Every row comes from one small tree of marks. The marks that hang from a mark follow it in brackets, in alphabetical order. Every link used is in the known rows. Which tree was each row made from?
Known rows
gomod{fimev{lufu{ditof}}}: [  4   1  25  11  -6  21   1   8  -8  20  -9  -4  25  15  36  -6   1 -10
  -2   4   5  -6 -15  22   6  16 -13]
ditof{kuga{karev} lufu}: [-18   4 -15 -10 -15  -7  14  -8  23  -2   5 -10 -35   2 -62   8   5  -7
   9  -4  -5 -14   0  16  15   4  -1]
lufu{ditof{kuga}}: [  4   1  26  -2  -8  -8   2  -2  20   2   6  -5  18   4 -14   7  -8  -1
   8  -3   2 -12  -8   7   3  10 -22]
tifet{bubu karev{kuga{ditof}}}: [ 13 -28  30   4 -13  -1   3  -2  35  -7   1 -13   8   3 -25 -24   5 -20
  -1   5   1 -16  -7 -29  -8 -19  32]
gomod{fimev{sovup}}: [ 21  -4  17  25  28   0  -7   6   0  18 -33 -38  51  16   4 -18  -4 -14
  10  13   3 -14  -7  18 -18  13 -11]
bubu{tifet{karev{kuga{ditof}}}}: [  6 -14  25 -13 -22  -9   4  -1  38  -1 -13   1 -37 -12 -23 -24   9 -26
  14   0   1 -21  -3  -7  19 -21  29]
tifet{bubu karev}: [ -4 -14   5  19  11   8   6   3  17   6 -12  -7  42  10  -8 -17   5  -7
   4   9   1 -10  -8 -10 -26 -11  11]
tifet{bubu karev{kuga{lufu}}}: [ -4 -15  13   3 -18   8   5   7  21   3   3  16  29  -6 -33 -23  11 -17
   0  10   3   7 -14 -31   3 -16  13]
karev{kuga}: [ 11  -8  37   3  11   4   4   3  10   2  -9 -13   8  17 -20 -10   0  -9
 -11   5   6   8 -10   2 -11  -5  27]
lufu{kuga}: [ 10  -9  30  15  19 -13   3  -5   9  -3  -6 -18  36  10  -9  -4  -4   0
 -12  12   4  -5 -10   4 -10   8  21]
kuga{karev{tifet} lufu}: [-39  -1  18 -12 -36   1   5  -8   4   9 -28   5 -22 -12 -14 -23   1  -9
  -3   3   0  -4  -9   0  14  -2  -1]
fimev{lufu{ditof} sovup}: [  6   7  23   7   8  -8  -4  18  11  24 -15  -4  47  -1  50 -14  -8  -9
  18  12  13  -3  -8  16  14  10 -15]
karev{kuga tifet{bubu}}: [ 18 -23  51   2 -16  22   4   4  34 -10  -3 -29  14  16  44 -28  -1  -5
  -7   5   6   1 -17 -14 -20   1  37]
lufu{ditof kuga{karev{tifet}}}: [-24 -20  46  -8 -35   0   5 -19  42   1  -6  -4 -13   8  59  -3 -13  -7
 -15  -2   8 -24 -11   7  28  17  -3]
bubu{tifet{karev{kuga}}}: [  1  -9  12  -8  -6   4   9   4  36   6 -14  10 -17  -1  -9 -18   9 -21
   8   3   5  -6  -8   2  16 -15  23]
sovup{fimev}: [-20  -8  35  23  33 -10   1   0  -2   9 -35 -19   1  23 -43   3   1   1
 -12  11   4   1  -9   1 -31  -9   8]
sovup{fimev{lufu{ditof}}}: [-25  -3  41  12  12  -2   2   8   5  18 -20   4   0  16  11   6   0   0
  -7  10  10   3 -14   5   1  -1  -7]
sovup{fimev{lufu{kuga}}}: [ -4 -17  37  13  35 -21   7  -1   6   4 -18 -12  10   7 -11   3   7   1
 -23  20  10   4 -20  -8  -1   4  28]
bubu{tifet{karev{kuga{ditof lufu}}}}: [ -8  -5  18 -18 -46 -14   2   3  25   0 -11  22 -33 -33 -51 -31  13 -27
  18   4  -2 -13  -4 -19  35 -23  15]
gomod{fimev}: [  8  -4  21  22  15  15   0  -1 -13  11 -22 -27  28  22 -15  -9   1  -8
  -5   6  -2  -7 -10  19 -25   8   3]
kuga{ditof karev{tifet} lufu}: [-36  -6  28 -17 -55 -12  -1 -12   6   1 -27  -4 -37 -23 -31 -29   1 -13
   2   2  -4 -19  -4 -11  17  -9   4]
fimev{lufu{ditof{kuga{karev}}} sovup}: [  4  -1   0 -20  -6 -27   4   3  30  20  -6   4  11 -10  13  -4   0 -17
  12   5   7 -10  -7   9  40  11 -18]
ditof{kuga{karev lufu}}: [-18   3  -8 -19 -23 -24   7  -7   2   5 -10  13  -9 -15 -83  -5  10 -11
  -3   4  -8   0  -7  -6  16  -3  -4]
fimev{lufu}: [  3   6  15   5  18   0   6  10 -14  13 -18  -5  23   3  -3 -13   5  -2
  -2  12   5   7 -13  11  -9  -1  22]
sovup{fimev{lufu}}: [-14  -4  28  14  34  -9   5   7  -9  15 -30  -9  -2  12 -24  -1   9   0
 -13  16   7   9 -15   0 -16  -8  20]
sovup{fimev{lufu{ditof{kuga}}}}: [ -6  -6  32  -2   9 -15   6   2  17   8  -3  -3  -8   3 -23  13   3   0
  -4   5   7  -4 -18  -5  11   6 -14]

Which tree is each row?
[-12   2  43  -4 -34   5  -2   8  10   7   5  19  13   2 -12  -7  -4 -11
  -1   2   6  10 -10  -4  21  -2 -13] | karev{kuga{lufu{ditof}}}
[ -1 -20  24  -2 -35  -5   0   3  23  -5   4   7  12 -18 -49 -29  10 -22
   5   8  -1  -8  -9 -42   7 -21  18] | tifet{bubu karev{kuga{ditof lufu}}}
[-13 -22  32  -6 -11  -7   8 -20  31  -2 -16 -18 -13   5  23 -12  -5  -6
 -18   4   5 -17 -12   3  13  12  24] | lufu{kuga{karev{tifet}}}
[-22  -5   2   5 -11  -5  11 -10  25  -2   2  -8 -16  12 -17   7   1  -7
  -7   4   1 -12  -1  17  19  10  17] | ditof{lufu{kuga{karev}}}
[ 33 -11  30   5  15 -40  -5   4  14   4 -10 -29  40 -20  11 -23  -2 -13
   8  21   9 -17  -9  -7  15   9  27] | fimev{lufu{kuga{ditof}} sovup}
[-15 -17  22  -1 -22  12   6  -4  26   2 -24 -15   3  16  34 -24   2  -5
  -8   4  -2  -9  -8   0 -19  -2  26] | kuga{karev{tifet{bubu}}}
[  1 -19  16   7 -28  10   7   3  45 -12  19 -15 -15   0 -27 -16   6 -19
  17   1   2 -22  -1 -20   7 -14  21] | tifet{bubu karev{kuga{ditof{lufu}}}}
[ -3 -12  57 -15 -48  -2  -3  -3  16 -10  -5 -14 -26 -23 -27 -32  -1 -13
   5   3   4  -9 -13 -24  17  -6  14] | karev{kuga{ditof lufu} tifet}
[  3  -3  43  -7 -31 -13  -4   4  -1  -4  -5  -2  -5 -14 -63 -22   4 -16
  -1   7   0   2  -6 -19   9 -14  18] | karev{kuga{ditof lufu}}
[ 17   1  21  14   7   7  -6  14   4  28 -17 -15  50   8  55 -14  -4 -17
  13  11  10 -11 -12  22  13  21 -24] | gomod{fimev{lufu{ditof} sovup}}
[  3 -33  40  -4 -39 -13   2 -18  42 -15  -8 -29  -5   1  32 -25   0  -9
 -14   7  -3 -29  -8 -19   0   4  44] | lufu{kuga{ditof karev{tifet{bubu}}}}
[ 21 -28  61  -4 -33   8  -1   0  37 -18  -1 -37  -2   5  28 -34  -2 -11
  -2   3   2 -16 -11 -25 -15  -6  42] | karev{kuga{ditof} tifet{bubu}}
[-12   0   7 -14 -28  -2   7   8  24   8 -11  29 -16 -20 -32 -24  14 -22
  14   6   2   2  -9  -9  30 -17   9] | bubu{tifet{karev{kuga{lufu}}}}
[-46   9  15  -6 -41  -4   0  -1   2  18 -17  31   0   1 -18  -5  -2 -11
  -3   2  -1   0  -2   9  21  -4 -22] | kuga{karev lufu{ditof}}
[ 10 -23  18  -4 -13 -15   5 -15   3   5 -13 -16  -9   0  -6 -13  11 -22
 -22  10  -3 -21 -12   1  24  11  36] | gomod{fimev{lufu{kuga{ditof karev}}}}
[ 27  -2   9  16  30   1  -3  14  -9  25 -28 -28  49   4  20 -22   5 -16
  10  17   7  -5 -13  18  -3  16   1] | gomod{fimev{lufu sovup}}
[ -4 -13  57  -6 -61  23  -2  11  36  -5  11   3  17   0  51 -25  -5  -7
   1   2   6   2 -17 -21  12   4  -3] | karev{kuga{lufu{ditof}} tifet{bubu}}
[-31 -20  35  -1   2 -20   8  -9  25  14 -16  13 -19  15  19  15   3  -8
 -30  11  10  -4 -14   0  31   6  10] | sovup{fimev{lufu{ditof kuga{karev}}}}
[-27 -11  18 -16  -5 -21  10  -7  23  14 -11  11 -36   7 -27  17   8  -9
 -15   2   4  -6 -14  -2  27   0  -8] | sovup{fimev{lufu{ditof{kuga{karev}}}}}
[ -3 -11  49  -6 -43  14   4  -3  37 -17   9 -37 -53  -7  -4 -18  -7 -10
  16  -5   6 -23  -5  -3  16   0  17] | karev{kuga{ditof{lufu}} tifet}
[  9 -19  55  -9 -56   3  -4   5  25 -16   1 -18   1 -16  -2 -39   4 -12
   2   6  -1  -7 -14 -37   0  -9  28] | karev{kuga{ditof lufu} tifet{bubu}}
[ -3 -30  30  -1 -20  -1   7 -13  40  -8 -10 -19  14  13  46 -20  -1  -5
 -20   9   1 -14 -13  -8  -5  10  39] | lufu{kuga{karev{tifet{bubu}}}}
[-16  -8  16  -4 -10   0   7   0  12   8  -4  19   3 -15 -59 -16   6 -19
   0   6   7   4 -13 -20  21 -13  -2] | tifet{karev{kuga{lufu}}}
[ -1  -9  17  -6  -1 -25   2   1  31  21 -10   5  29   0  56  -7  -5 -16
  -4  14  13  -9  -8  11  43  16   1] | fimev{lufu{ditof kuga{karev}} sovup}
[-19 -12  29   0 -15 -12   4 -13  27   7  -4   9   9  18  18   7  -9  -9
 -19   2   4 -12  -5  13  21   9   1] | lufu{ditof kuga{karev}}
[-10 -22  32  -5 -39   0   1  -9  27  -6 -23 -25 -15   4  21 -31   1 -10
  -3   3  -6 -24  -4 -10 -15  -8  33] | kuga{ditof karev{tifet{bubu}}}
[  9 -24  20   8   5  12   9   3  32   1   1  -5  25  14  -5 -18   6 -16
  -6   6   6  -2 -11 -19 -13 -13  27] | tifet{bubu karev{kuga}}
[ 31 -19  32   8   0 -10   0  -6  -4   0  -4 -29  19  -4  -1 -15   7 -14
 -12  13   0 -20 -17  -2   9  17  30] | gomod{fimev{lufu{kuga{ditof}}}}
[-18 -26  33  -3   6 -38   6 -15  14   3 -24  -8 -35   0 -32   0  11 -12
 -30  15   3 -13 -11 -15  19  -7  42] | sovup{fimev{lufu{kuga{ditof karev}}}}
